Each row comes from the steps of one walk. Every step used is in the known rows, and no mark comes twice. Write the walk behind each row, first mark first.
Known rows:
sipu > gonap: [-1.23 -2.83 -2.30 -0.47  1.54  0.60  1.01 -1.10 -0.67 -0.34 -0.29  0.64
  1.43 -1.43  1.53  1.80  4.05 -0.71 -0.91 -1.27 -0.88 -1.22]
ninetop > mosa > bafed > leril > gonap > sipu: [-3.16 -4.01 -2.62 -0.16 -0.66  0.58 -0.95 -1.21 -0.75 -0.73  1.92 -5.03
  0.79 -1.69  1.39  0.10  2.73  2.12 -3.66 -1.41  1.10 -1.86]
sipu > ninetop > mosa > gonap: [-3.18 -2.76 -2.48  0.86  0.14  0.35  0.01 -1.08 -1.53  0.52 -0.26  1.86
 -0.92 -0.69  1.19  2.70  2.21  0.32 -2.53 -0.48 -1.05 -1.99]
mosa > bafed > sipu > gonap > mutuv: [-2.15 -5.03 -3.23  0.98  0.17  0.60  2.96  0.21 -1.15 -1.65  1.44 -2.45
  1.23 -2.51  0.89  2.88  0.82 -0.23 -2.43 -2.38  0.07 -1.20]
leril > ninetop > mosa > bafed: [-4.52 -2.98 -2.37  0.43 -0.44  0.96 -1.50 -1.65  0.07 -2.67 -0.17 -0.24
  1.33 -1.40 -0.43  4.65  3.20 -0.38 -2.92 -1.99 -0.49 -2.11]
gonap > mutuv > bafed > sipu > ninetop > mosa: [-4.13 -3.07 -1.19  1.94 -1.60  0.59  1.05 -1.09 -0.79 -0.39  0.08  0.09
 -0.43 -1.23 -0.17  8.52  1.72  1.75 -1.33 -4.44 -0.14 -1.81]
sipu > ninetop: [-2.79 -2.09 -0.86 -0.21  1.08 -0.04  0.28 -2.24 -0.80 -0.07 -1.47  0.98
 -0.46 -4.09  1.50  2.90  4.65  0.20  1.26 -0.39 -0.79 -1.68]
mutuv > bafed > leril > gonap: [-1.50 -1.76 -1.95 -1.80 -0.13  0.64  0.62 -1.20  0.19 -1.03  0.05 -1.00
  0.84 -1.32  2.73  3.50  1.81  1.61  0.49 -1.37 -0.49 -1.60]
leril > gonap: [-1.59 -1.58 -1.83 -1.76  0.33  0.96 -0.17 -1.47 -0.23 -0.65 -0.97  0.31
  1.46 -2.46  2.20  2.29  2.76  0.75 -0.15  0.66 -0.16 -1.47]
nunud > leril > gonap > mutuv > bafed > sipu > ninetop: [-2.21 -3.12 -1.60 -0.21 -0.26  1.16  3.45 -0.78 -1.28 -1.56  0.51 -0.96
  0.66 -3.16  0.32  6.88  0.87  2.72  3.12 -1.71  0.22 -1.74]
bafed > sipu > ninetop > mosa > gonap: [-4.10 -3.61 -2.96  1.72 -0.99  0.64  1.34 -0.19 -0.70  1.79  0.22 -0.02
 -0.87 -1.58  1.57  3.59  1.43  0.57 -2.75 -1.14 -0.12 -1.66]
bafed > mosa: [-3.12 -2.80 -2.64 -0.74 -0.39  1.40 -0.28 -0.02  0.51 -0.52 -0.57  0.48
  1.66 -2.92  1.62  0.71  3.33  0.33 -1.83 -1.37  0.22 -1.57]
nunud > leril > ninetop > mosa > bafed > sipu: [-5.52 -4.32 -2.62  1.45 -1.60  2.13  0.10 -0.12  0.31 -2.49  0.76 -2.45
  1.76 -2.13 -1.24  3.84  2.54  0.30 -2.11 -2.87  0.49 -1.83]
mutuv > bafed: [-1.23 -1.22 -1.73 -0.35 -0.08  0.96 -0.21 -1.55  0.15 -1.39 -0.88  0.66
  1.86  0.40  1.39  4.03  3.30  0.30  0.54 -3.07 -1.72 -1.79]
mutuv > bafed > sipu > gonap > mosa: [-0.67 -3.16 -1.62  0.07  0.82  1.42  2.34 -0.85 -0.05 -0.46  2.09 -3.07
  1.56  1.06  1.39  3.93  3.72 -0.03  0.12 -2.73 -0.19 -1.60]
sipu > gonap > mosa > bafed: [-0.65 -3.71 -1.74 -0.65  2.36  0.93  0.46 -1.19 -1.45 -2.15  2.14 -2.73
  0.97 -0.80  1.28 -0.32  4.30 -1.08 -1.21 -0.05 -0.32 -1.88]
gonap > mosa > bafed > leril > nunud: [-2.53 -4.23  0.45 -1.76  0.35  0.91 -1.79 -1.66 -1.88 -2.95  1.76 -4.79
 -1.11 -2.30  1.56 -3.54  2.92  0.37 -1.41 -0.70 -0.88 -1.77]
mutuv > bafed > sipu > gonap: [-1.22 -3.00 -3.26  0.48  0.35  0.85  2.65 -0.65  0.40  0.17  0.55 -0.69
  2.12 -0.30  2.06  5.24  3.12 -0.06  0.25 -3.44 -0.67 -1.26]
mosa > gonap > mutuv > bafed > leril > ninetop: [-2.03 -3.58 -2.74 -0.29 -0.72  0.36  3.18 -0.31 -0.67 -3.24  0.69 -1.14
  0.47  1.96  0.09  5.82 -2.23  1.17 -1.45 -4.16 -2.04 -1.80]
ninetop > mosa > bafed: [-3.49 -2.70 -2.26  0.72 -0.70  1.11 -2.48 -0.89 -0.47 -1.53 -0.03 -0.18
  0.94 -1.07  0.71  1.35  3.21 -0.23 -3.79 -1.70 -0.50 -1.97]
sipu > gonap > mutuv > bafed: [-0.33 -2.86 -2.23 -0.20  0.95  0.45  2.13 -0.90 -1.24 -2.15  0.42  0.81
  1.70  1.19  0.38  5.38  1.81  0.31 -0.55 -3.84 -1.52 -1.50]
sipu > ninetop > mosa: [-4.16 -2.27 -0.77  0.66  0.15  0.40 -1.32 -2.01 -0.97  0.35 -1.05  1.67
 -0.85 -2.82  0.66  3.82  4.89  0.46 -1.44 -1.14 -0.22 -1.84]
nunud > leril > ninetop > mosa > bafed: [-4.53 -3.52 -2.22  0.53 -0.44  1.84 -1.23 -0.91 -0.45 -3.67  0.35 -0.61
  1.73 -1.17 -1.64  2.93  3.30  0.06 -1.79 -2.22 -0.42 -2.15]
mosa > ninetop: [-2.87 -0.66 -1.22 -0.07 -0.11  0.97  1.34 -1.58  0.36 -0.65 -1.57  0.81
  1.47 -1.55  1.47  2.40  4.21  0.36  1.84 -2.27 -0.28 -1.92]
gonap > mutuv: [-2.16 -2.48 -0.73 -0.06 -0.56  0.84  0.22 -0.77 -1.03 -1.91 -0.97  0.14
  0.94 -0.95 -0.04  2.64  1.30  0.55 -1.86 -2.40 -0.95 -1.39]

Write each row's walk:
[-3.52 -4.59 -3.70  1.62 -0.24  1.07  0.49 -0.08 -0.25 -0.01  1.44 -1.59
  1.13 -1.66  1.36  2.51  3.16 -0.62 -4.07 -2.25  0.55 -1.40]
ninetop > mosa > bafed > sipu > gonap
[-1.78 -0.51 -0.18 -1.84  0.86  1.59  1.20 -2.04 -0.22 -1.29  0.27 -1.34
  1.15 -0.94  1.65  2.08  3.99  1.23  2.39  0.63  0.97 -2.27]
leril > gonap > mosa > ninetop
[-4.54 -5.52 -3.33  1.53 -0.46  0.81  2.18 -0.27 -0.62 -2.49  1.64 -1.90
  1.22 -1.44 -1.14  6.86  0.89 -0.12 -4.27 -3.59  0.61 -1.48]
leril > ninetop > mosa > bafed > sipu > gonap > mutuv
[-2.62 -2.90 -3.01  0.62 -1.31  1.05  0.98 -0.71 -0.87 -3.16  0.44  1.25
  1.41  4.22 -1.28  8.10 -1.21  0.95 -3.31 -4.49 -1.86 -2.16]
leril > ninetop > mosa > gonap > mutuv > bafed
[-3.51 -3.01 -1.04  1.19  0.31  0.10 -0.68 -2.61 -1.11  0.77 -0.10 -1.49
  0.14 -1.48 -0.07  2.87  6.01  1.54 -1.33 -2.48  0.00 -1.93]
gonap > sipu > ninetop > mosa
[-1.17 -1.86 -1.15 -0.06 -0.65  0.81  0.54 -1.12 -0.72 -2.57 -0.58  0.50
  1.58  1.04  0.10  5.18  1.09  0.95 -0.47 -4.03 -1.67 -1.76]
gonap > mutuv > bafed
[-2.22 -2.80 -2.46  1.16 -0.44  0.27  1.05 -0.89 -2.05 -1.28  0.45  2.02
 -0.59  1.88  0.04  6.47  0.04  1.36 -1.98 -3.26 -1.69 -2.28]
sipu > ninetop > mosa > gonap > mutuv > bafed
[-2.98 -2.74 -1.56 -0.20  0.64  0.19 -0.38 -2.82 -1.25  0.80  0.15 -1.51
  0.49 -2.55  0.74  3.81  5.10  2.34 -0.52 -0.34  0.86 -1.94]
leril > gonap > sipu > ninetop > mosa
[-4.52 -2.30 -1.36  0.10 -0.73  1.15 -1.38 -1.77  0.32 -1.58 -1.13  0.94
  1.12 -0.56 -0.72  5.46  3.63  0.05 -2.70 -2.45 -0.49 -1.75]
leril > ninetop > mosa
[-1.38 -1.83 -0.69 -0.53  2.04  1.23  2.50 -1.57 -0.64 -0.98  1.01 -1.02
  1.03  0.29  1.06  1.38  5.40 -0.22  1.62 -1.45  0.29 -2.01]
sipu > gonap > mosa > ninetop
[-2.13 -4.37 -3.68  0.72  0.66  0.65  2.06 -0.30 -0.21 -0.33  1.09 -2.29
  1.59 -3.09  2.24  1.75  2.81 -0.89 -1.39 -1.44  0.08 -1.26]
mosa > bafed > sipu > gonap
[-3.66 -4.12 -3.24  1.65 -2.43  2.20  2.82  0.87 -0.54 -2.83  1.42 -0.91
  1.94  3.51 -2.15  7.45 -1.99  1.59 -2.52 -5.30 -0.96 -1.95]
nunud > leril > ninetop > mosa > gonap > mutuv > bafed > sipu
[-4.63 -2.80 -1.17  0.28 -0.85  2.05 -0.95 -0.95 -0.15 -2.47 -0.61  0.56
  1.64 -0.26 -1.84  3.85  3.80  0.46 -1.56 -2.62 -0.46 -1.84]
nunud > leril > ninetop > mosa
[-1.23 -3.43 -2.82  0.48  1.28 -0.31  2.38 -1.88 -1.59  0.63  0.32 -2.21
  0.38 -0.75  1.36  0.95  3.21  1.13  0.44 -0.91 -1.25 -1.94]
mosa > gonap > sipu > ninetop
[-2.13 -3.35 -4.34 -0.58 -0.35  1.37  1.06  0.93 -0.05 -0.21  0.20  0.63
  1.60 -0.77  2.16 -0.48  0.80  0.19 -2.75 -0.60 -0.53 -1.69]
bafed > mosa > gonap
[-1.09 -3.65 -1.82 -0.19  0.52  0.20  2.52 -0.38 -1.21 -1.96  1.07 -0.79
  0.36  0.39  0.89  4.05  0.88  0.80 -1.45 -4.38 -1.17 -1.28]
sipu > gonap > mutuv > bafed > leril
[-2.43 -3.02 -0.90 -1.52 -0.53  0.63  1.07 -0.42 -1.09 -1.59 -0.06 -1.52
 -0.12 -2.76  1.30  2.10 -0.52  1.89 -1.98 -0.87  0.28 -1.19]
bafed > leril > gonap > mutuv
[-4.54 -4.32 -1.04 -0.44 -1.15  0.72 -3.12 -1.29 -1.45 -1.95  0.62 -1.98
 -0.87 -2.44  1.35 -1.59  2.49  0.54 -3.81 -2.18 -0.95 -1.61]
ninetop > mosa > bafed > leril > nunud
[-1.79 -1.03  0.00 -1.74  0.78  2.45  1.55 -1.18 -0.76 -2.18  0.83 -1.72
  1.66 -0.64  0.51  0.51  4.20  1.65  3.36  0.29  1.00 -2.35]
nunud > leril > gonap > mosa > ninetop
[-4.51 -5.36 -3.67  1.35 -0.02  1.79  1.73 -0.01 -0.25 -2.20  1.81 -2.03
  1.97 -1.91 -1.06  4.10  3.12 -0.37 -2.21 -2.75  0.56 -1.59]
nunud > leril > ninetop > mosa > bafed > sipu > gonap
[-3.48 -3.76 -2.04  1.44  0.60 -0.06 -0.87 -2.53 -1.41 -0.39  0.79 -2.69
  0.26 -2.39  0.22  2.06  5.45  1.13 -1.45 -1.93  0.15 -2.26]
gonap > sipu > ninetop > mosa > bafed
[-3.00 -3.19 -1.40 -0.10  0.64  1.11  0.05 -2.07 -1.72 -0.17  0.70 -1.86
  0.83 -2.12 -0.43  2.28  5.31  2.75  0.53 -0.57  0.88 -1.99]
nunud > leril > gonap > sipu > ninetop > mosa
[-1.11 -2.14 -0.05 -2.09  0.80  2.44 -0.14 -0.89 -1.18 -2.23  1.01 -2.25
  1.43 -0.74  0.29 -0.39  3.45  1.28  0.68  1.17  0.35 -1.88]
nunud > leril > gonap > mosa
[-4.40 -3.67 -2.76  0.24 -1.12  0.85  0.48 -0.18 -0.18 -1.08  0.31 -0.66
 -0.33  0.77  0.42  3.01  0.15  0.45 -4.59 -2.22 -0.82 -1.65]
bafed > leril > ninetop > mosa > gonap
[-2.03 -2.63 -0.85 -0.08 -1.09  0.51  0.98 -0.45 -0.65 -2.20  0.03 -1.14
  0.17  0.09  0.62  3.85  0.27  1.49 -1.26 -4.50 -1.29 -1.51]
gonap > mutuv > bafed > leril
[-3.34 -3.82 -0.48 -0.95  0.66  0.91  0.30 -1.46 -0.32 -3.46  1.54 -4.85
 -0.22 -2.14  0.31  1.19  2.65 -0.03 -1.20 -0.94 -0.15 -2.02]
gonap > mosa > bafed > leril > ninetop
[-0.56 -3.49 -5.08  0.01 -0.19  1.07  1.96 -0.05  0.10 -0.32  1.60 -2.28
  3.25  2.37  1.55  1.19  1.76  1.63 -1.19 -3.59 -0.90 -2.13]
mutuv > bafed > mosa > gonap > sipu
[-0.74 -2.95 -0.72 -0.93  2.04  1.15  0.70 -1.22 -1.16 -0.97  1.25 -1.62
  0.82  0.29  0.91  0.59  4.57 -0.62 -1.03 -0.47 -0.44 -1.55]
sipu > gonap > mosa
[-2.13 -2.85 -1.14  0.31  1.30 -0.20  1.07 -2.84 -1.00  0.32 -0.51 -2.18
  0.51 -2.87  0.83  1.93  5.79  1.25  1.40 -1.71 -0.45 -1.80]
gonap > sipu > ninetop
[-1.57 -0.73 -0.28 -1.81  0.46  1.23  2.01 -1.72  0.13 -1.59  1.33 -2.73
  0.50  0.07  2.33  3.31  2.91  2.12  2.93 -1.56  0.58 -2.38]
mutuv > bafed > leril > gonap > mosa > ninetop
[-1.15 -3.18 -3.27  0.96 -1.79  1.07  3.25  0.59 -0.47 -1.09  0.74 -1.12
  1.49  2.30  1.08  4.99 -2.33  1.10 -1.85 -3.96 -1.45 -1.62]
mosa > gonap > mutuv > bafed > sipu
[-2.83 -3.85 -3.42  0.84 -1.04  0.60  1.44 -1.09  0.00 -1.14  1.73 -3.48
  1.32  3.85 -0.09  4.56  1.08  1.91 -2.93 -5.18 -1.21 -2.10]
mutuv > bafed > leril > ninetop > mosa > gonap > sipu
